Each row was made from one path, in order. Every step used is in the known rows, and no mark comes twice. Write each row's path.
In the rows, zero is written as 128.
Known rows:
vosu-rovid: [141 109 152 104 123 138 117 185  54 115 116 123 125 133 128 112 133 110
 146 109 204  84 111 139 102 177 137 141 157 149 110 180 117 145 140 130
 161 157  95 157  90  82 118 102 135 129 143 132 101 158 103]
voko-zati-zigop-baga: [148 117 151 117 137 159 100 180  82 127 131 101 144 153 130  56 114 143
 170 129 187  99 152  93 131 164 128 157 163 171 129 154 152 174 137 102
 101 140  74 118 120 101 123  80 111  94  97 108 119 149 133]
fasa-zoka-kaboki-pove-dumak-mekib: [160  89 123 101 121 111 169 151  67 105 154 120 159 186 112  55 173 165
 117 119 213  76  85 112 121 187 146 181  88 119 126 159 127 184 157 112
 148 158 147  91 123 132 100 121 138 147 125  97  63 156  62]
kaboki-pove: [117  93 150 101 111 118 134 148  78 125 127 118 125 143 118  86 150 141
 153 109 196  80 111 123  96 195 153 164 136 137  83 162 121 163 119 130
 152 140 129 114  99  89 121 113 153 124 131  88  74 170 112]
kaboki-zoka-fasa-voko-zati: [156 100 156 102 139 188  96 177  95  95 118 121 150 183 108  69 144 127
 118 111 193  65 155 143 126 169 140 118 154 158 115 148 113 154 143 107
 152 154  95 108 144 115 148  98 137 118 167  86  82 159 122]
dumak-pove: [119  95 159 135 102 130 129 153 103 110 149 110 136 138 116  91 140 139
 170 131 198  76 129 153 105 191 140 141 148 143  98 165 104 158 133 131
 156 158 122 126  99  95 146 117 163 115 116 101  90 156 110]
zoka-kaboki: [138 113 152 116 100 143 130 173 107 111 141 118 148 129 118  98 152 135
 130 128 173  94 132 141 125 178 155 182 139 157 116 165  95 152 134 120
 175 145 104 128  96 106 110  96 123 144 121 108  93 139  96]
voko-zati-zigop: [140 111 142 101 134 151 107 181  95 115 112 100 133 150 131  70 119 135
 169 143 180  70 141 107 128 169 128 148 158 154 128 159 145 159 145 115
 128 159  75 127 112  98 124  87 115  88 128 100  86 149 132]
zoka-fasa-voko: [147 121 171 112  89 175 101 168  83 100 128 123 139 145  97  82 157 130
 145 108 182  70 138 138 126 158 134 144 127 162  95 139  88 136 145 122
 165 140 114 123 126  99 150 105 154 143 141 110  94 137 108]
pove-dumak-mekib-rovid: [162  91 118  95 152 144 154 177  71  99 150  93 146 139 145  81 172 131
 150 130 210  70  74 156 100 158 128 134  95 144 131 169 154 176 157 117
 133 137 116 106  84 137 107 102 169 110 129 128  86 161 105]
dumak-mekib-rovid-vosu: [158  90 129  94 160 158 136 160  77  90 138  94 147 128 129  76 163 129
 164 135 204  69  75 176  91 148 150 145  95 143 141 135 119 173 147 103
 135 133 107 107  91 101 155 125 145  89 130 106  69 137  96]
mekib-dumak-pove: [120  83 128 124  98 121 144 154 116 115 140 118 142 119 114  93 128 149
 178 124 218  88 132 151 107 174 131 126 149 129  93 151 129 155 138 138
 159 152 145 117  79 100 141 105 148 131 106 107  79 168  82]
fasa-voko-zati-zigop: [149 110 143  87 128 181  98 178  96 113 108  91 141 160 121  60 123 150
 176 139 186  67 138 102 123 155 133 147 149 164 124 145 141 135 150 110
 118 160  84 107 149 102 142  98 115 103 130 109  74 137 124]
zoka-fasa: [136 123 169 125  90 152 107 171  86 103 137 133 128 132 103  93 149 111
 136 113 176  80 140 145 126 169 126 145 131 154 101 155  92 160 137 126
 172 147 103 139  88  89 125  97 154 129 144 101 112 146 112]
baga-zigop: [113 105 136 110 111 140 118 171 100 134 127 114 130 137 146  95 155 127
 154 115 174 110 129 116 100 155 125 158 140 171 124 182 124 153 115 124
 151 147  72 127 106  96 121 119 152 129 137 105  85 161 131]
dumak-pove-kaboki-zoka-fasa: [131 115 144 152 102 139 124 151 100  72 169 105 151 156  80  97 145 113
 131 149 204  67 155 178 117 202 126 108 155 151 103 168  96 146 148 109
 172 153 140  99 132 112 158  91 149 117 161  31 100 166 123]
mekib-dumak-pove-kaboki-zoka: [121  85  94 126 120 119 152 150 113  87 154  86 156 145  97 107 128 148
 160 146 224  80 144 159  94 190 131 106 163 136 105 162 150 141 138 117
 163 140 162  79 117 123 139 101 128 118 140  57  78 189  90]
mekib-dumak: [130  95 118 103 111 131 132 171  97 117 121 119 134 119 121 102 134 145
 159 111 195  90 128 125 107 162 129 140 145 143  99 155 144 156 138 133
 163 135 126 121  72 104 110 103 140 131 121 124  85 165  86]
pove-kaboki: [135 121 127 118 105 133 129 182  74  94 147  88 139 136 108 115 143 133
 149 128 173  78 146 130 108 183 132 152 146 155 106 172 124 135 143 114
 165 110 117 117 109 110 112  99 150 116 147  82 109 145 109]
mekib-rovid: [144 106 140 100 112 160 130 170  97 115 132 106 137 113 141  88 159 106
 158 126 191  67 103 142 103 167 145 133 128 162 116 166 126 147 139 125
 141 133  97 136  75  93 115 119 151 114 139 109  88 166 114]
mekib-rovid-vosu: [161  98 142 107 129 160 154 174 110 106 136 103 141 121 129  86 151 119
 159 129 200  74 108 164  98 166 152 143 109 166 128 142 102 149 142 119
 135 126 113 124  89 102 142 124 137  98 125  98  85 145  98]
baga-zigop-kaboki-zoka-fasa-voko: [140 109 158 108  96 176 107 160  83 135 134 143 151 179 131  54 160 100
 138 118 189 109 146 161 104 148 138 161 137 179 146 130 119 117 129 113
 176 159 106 108 158 105 141 113 140 130 152  63  94 166 128]
kaboki-pove-dumak-mekib-rovid-vosu: [165  77 132  85 170 122 189 154  74 101 149  94 138 156 135  62 169 151
 152 126 235  78  60 174  88 175 145 152  67 133 123 144 133 187 150 115
 120 134 158  78 115 127 141 108 150 100 120  92  60 158  90]
baga-zigop-kaboki-pove-dumak-mekib: [119  83 136  86 129  95 162 158  47 150 144 127 143 182 160  55 168 144
 152 114 213 129  86 158  94 170 132 196  97 127 139 157 168 161 131 122
 161 147 136  87 129 120 106  90 170 120 116  79  86 162 114]
zati-zigop-kaboki: [138 119 155 104  94 137 116 168  76 139 133 117 129 147 128  69 129 120
 189 158 179  93 131 137 114 167 134 186 149 159 132 133 150 125 144 121
 158 161 117 129 115  87 115  96 122  95 107  82 112 146 121]
mekib-dumak-pove-kaboki-zigop-baga: [129 115 119 144 104 105 138 160  90 129 175  82 182 126 112  82 117 168
 166 129 231 102 134 146 115 178 123 123 155 147 111 155 154 142 122  98
 138 118 155  87 105 112 162  78 121 128 112  60  89 174  79]
voko-zati-zigop-kaboki-zoka-fasa: [151 114 169 111 121 162 101 173  85 122 124 140 148 181 121  47 119  91
 143 158 187  86 158 158 141 176 125 150 166 149 150 127 142 144 155 111
 160 176  97 123 131 100 124  67 104  76 144  50 116 165 137]
dumak-pove-kaboki-zoka-fasa-voko: [142 113 144 137  97 164 117 146  94  71 165  98 164 171  76  88 151 130
 140 142 208  59 158 173 114 185 133 109 147 158 103 148  96 121 150 100
 160 152 150  84 169 116 176 102 147 128 160  39  82 156 114]
zigop-kaboki-zoka-fasa-voko: [157 108 168 107 100 174 105 162  71 117 138 142 148 179 104  64 158 110
 138 123 189  80 146 165 111 169 150 160 142 163 120 120 114 119 144 114
 183 156 136 115 138 108 138 104 147 126 145  68 106 159 113]
fasa-zoka-kaboki-zigop-zati-voko: [152 128 164 101  99 143 100 164 101 150 140 146 178 164 120  29 128 117
 121 148 227  78 140 108 104 193 143 163 128 162 159 133 128 133 148 107
 144 165  96 111 120 118 100 138 118 125 154  59  81 145  96]
fasa-voko-zati-zigop-baga: [156 120 148 103 138 185  96 180  85 121 124  90 151 165 121  47 118 156
 175 121 193  82 147  87 124 150 143 159 156 182 130 139 149 151 142  93
  90 137  82 104 160 105 151  92 110 107  95 116 104 137 123]
kaboki-zigop-zati: [133 108 168 109 120 136  99 160  96 146 140 118 137 141 132  55 135 113
 143 136 194  86 128 136  92 186 137 160 144 164 123 155 136 147 120 122
 158 158  96 119  96 124 125 127 150 105 153  76  93 169 111]
zati-zigop-kaboki-pove-dumak: [143 102 158 103 100 104 173 161  69 148 144 115 122 174 130  55 138 144
 171 151 209  99 117 138 115 196 134 193 124 146 117 140 160 139 154 129
 147 159 167 101 132 116  99  74 129 106 100  61  99 165 114]

Write each row's path:
[121  99 119 136 124 124 136 151  99  83 162  85 150 158  97 102 141 141
 153 155 203  65 143 158  97 205 144 125 167 154 105 177 123 140 136 110
 155 147 136  91 134 121 143 114 147 103 148  44  85 173 119] : dumak-pove-kaboki-zoka
[123 101 111 132  91 122 156 163 102 102 157  92 157 118 102 111 125 151
 168 135 213  88 140 158 106 184 124 117 153 131 100 157 139 135 147 124
 162 127 156 105 102 109 140  85 143 126 123  72  88 157  79] : mekib-dumak-pove-kaboki
[119 106 147 106  88 137 128 175  80 155 135 134 141 140 159  78 148 111
 162 119 174 127 136 145 102 159 134 186 144 165 143 154 135 125 121 122
 176 138  91 138 108  92 106 108 157 117 120  86 108 153 120] : baga-zigop-kaboki
[142  96 123  86 144 154 115 161  69 100 135  99 149 119 141  80 166 118
 162 130 194  66  71 155  93 153 141 136 114 136 126 156 143 170 144 109
 144 138  91 117  72  97 125 126 158 107 137 117  73 163 111] : dumak-mekib-rovid
[156 125 166 103 107 191  91 177  95 106 115 114 145 161 104  56 129 129
 156 136 187  65 146 126 145 149 115 136 141 165 119 135 121 137 159 111
 131 165  86 118 147  94 161  77 116 110 139  95  83 128 128] : zoka-fasa-voko-zati-zigop
[111 118 158  93 116 152  97 160 100 154 117 145 137 141 157  53 133 102
 151 129 215 120 156 123  73 170 124 157 128 177 147 156 147 148 129 127
 131 142  62 103 126 105 102 129 169 115 143  79 102 148 155] : baga-zigop-zati-voko
[136 103 135 102 123 137 112 157  77 126 130 114 129 175 124  63 133 115
 174 175 188  86 136 136 103 173 141 173 167 169 136 138 161 134 139 111
 158 180 114 106 126 108 116 112 108  91 125  67 102 172 126] : zati-zigop-kaboki-zoka
[121 104 155 111 108 157 115 155 106 148 132 136 119 137 152  61 150  96
 142 122 179 127 145 125  86 169 127 167 135 179 135 161 134 151 122 131
 140 144  68 122 115 113 112 133 165 116 140  88 111 159 129] : baga-zigop-zati
[128 116 157 138 100 123 127 151 104 130 175  96 165 143 111  61 128 120
 150 160 211  81 140 166  96 212 129 140 153 153 119 151 130 123 132 112
 155 147 130 102 121 128 155 106 152  96 153  29  98 156 106] : dumak-pove-kaboki-zigop-zati
[181  88 122  96 172 145 177 175  85  91 155  88 146 147 133  75 164 144
 153 138 218  73  78 175  96 152 135 145  78 154 141 148 125 179 156 114
 127 131 131  97 103 141 134 108 154  95 119 118  82 141  90] : pove-dumak-mekib-rovid-vosu
[140 138 132 133 120 121 112 183  62 123 167  77 163 144 115  89 137 152
 143 124 190  95 139 117 111 180 130 156 155 171 122 171 143 142 117  86
 142 109 112 102 112 115 133  92 128 118 134  65 108 158 108] : pove-kaboki-zigop-baga
[147  96 152 108 106 108 183 165 101 125 148 118 146 162 123  82 161 159
 116 119 206 102 118 148 124 204 153 186 117 147 101 172 107 163 141 132
 157 147 152  99 118 132  95  78 126 154 117  92  78 158  91] : zoka-kaboki-pove-dumak
[130 125 144 154 111 115 122 159  79 120 186  78 173 144 113  76 129 160
 159 133 213  90 135 142 111 192 136 139 157 159 113 167 127 143 118  87
 139 127 134  96 121 114 164  90 133 114 122  52 100 163 106] : dumak-pove-kaboki-zigop-baga
[148  89 123 102 150 122 138 175  60  98 143  95 127 164 124  85 163 160
 144 125 193  77 102 143 102 161 124 163 111 143 117 172 142 186 146 114
 156 144 120  98 103 143 105 102 170 117 122 130  95 150 103] : pove-dumak-mekib
[123 100 161 101  97 122 150 154  96 123 132 123 147 143 117  85 155 142
 130 116 195  95 115 140 119 200 165 184 135 137  94 161 101 151 128 130
 167 147 133 108 103  92 119  98 118 149 128  85  73 155  99] : zoka-kaboki-pove
[132 103 121 142  96 133 141 147 109  79 160 113 159 144  82  98 132 124
 139 144 220  82 160 182 119 191 113  94 152 139 100 152 124 147 150 118
 175 152 163  89 112 115 154  79 134 127 152  42  89 179  94] : mekib-dumak-pove-kaboki-zoka-fasa
[133  88 147 105 120 106 173 163  83 125 140 107 121 166 124  82 158 155
 140 108 212  89 110 124 108 200 136 165 119 144  90 175 130 173 136 139
 146 141 149 101 111 129  99  99 161 133 123  98  87 174 106] : kaboki-pove-dumak
[167  99 141 119  91 120 190 164  95 118 153 121 152 180 109  63 164 151
 115 118 210  82 116  96 129 207 149 179 109 143 115 167 106 163 149 125
 147 150 155 112 125 136  89 113 128 156 126  88  78 162  64] : fasa-zoka-kaboki-pove-dumak
[155  96 140  78 142 175 103 175  84 128 114 104 150 196 127  41 120 132
 171 154 193  76 145 130 112 165 152 163 172 164 147 124 167 113 149 104
 137 172 106  98 168 116 136 102 105  81 128  70  86 157 128] : fasa-voko-zati-zigop-kaboki-zoka
[149  97 147  92 129 178 112 192  91 114 114 102 151 158 125  79 137 151
 154  98 184  68 136 118 118 166 150 150 150 153 116 152 126 140 141 119
 144 134  91 122 129 110 134 107 152 114 136 122  81 139 110] : fasa-voko-zati
[161 111 140 120  82 150 134 173  97 107 146 124 155 154 108  79 153 134
 129 124 173  71 135  99 132 179 150 171 132 155 131 160  96 147 146 115
 161 150 109 144 101 106 104 133 124 144 134 109  89 144  70] : fasa-zoka-kaboki
[141 125 133 131 111 147 113 169  81  77 154 106 141 162  86 104 149 106
 115 139 181  71 158 153 121 183 123 127 153 162 110 166 111 144 145 103
 175 134 120 105 123 112 123  93 136 120 177  48 107 165 123] : pove-kaboki-zoka-fasa
[117 127 163 118 109 121 108 154  93 136 159 110 175 144 118  56 109 128
 155 161 245  79 146 165  84 213 126 128 143 150 131 147 146 120 147 108
 146 145 124  80 134 118 144 101 157 101 156  17  90 145 134] : dumak-pove-kaboki-zigop-zati-voko
[151 126 134 114 107 172 105 167  77  74 147  97 149 171  78  97 156 121
 125 133 187  59 156 143 107 172 130 127 142 173 106 152 108 125 145  99
 163 134 126  90 161 121 149 105 136 133 178  57  89 157 115] : pove-kaboki-zoka-fasa-voko
[127 109 158 120 100 146 115 159  84 135 139 151 143 166 137  67 156  84
 125 128 184 120 147 165 110 162 127 161 143 169 146 149 122 140 122 121
 186 163  98 121 117  95 116 100 143 118 152  53 110 175 136] : baga-zigop-kaboki-zoka-fasa
[135 128 176  93 114 135  98 164 105 150 134 139 170 144 135  47 125 126
 124 148 225  98 141 153 103 190 145 176 136 162 148 140 130 136 135 113
 161 165  94  95 111 116 114 104 122 126 148  61  84 140 119] : zoka-kaboki-zigop-zati-voko
[135 108 108 110 131 133 120 172  81  86 145  82 135 161 103 106 145 131
 136 139 184  72 147 130  92 187 137 141 164 166 111 178 135 141 133 107
 160 128 115  95 125 122 114 113 134 112 163  60  94 173 119] : pove-kaboki-zoka
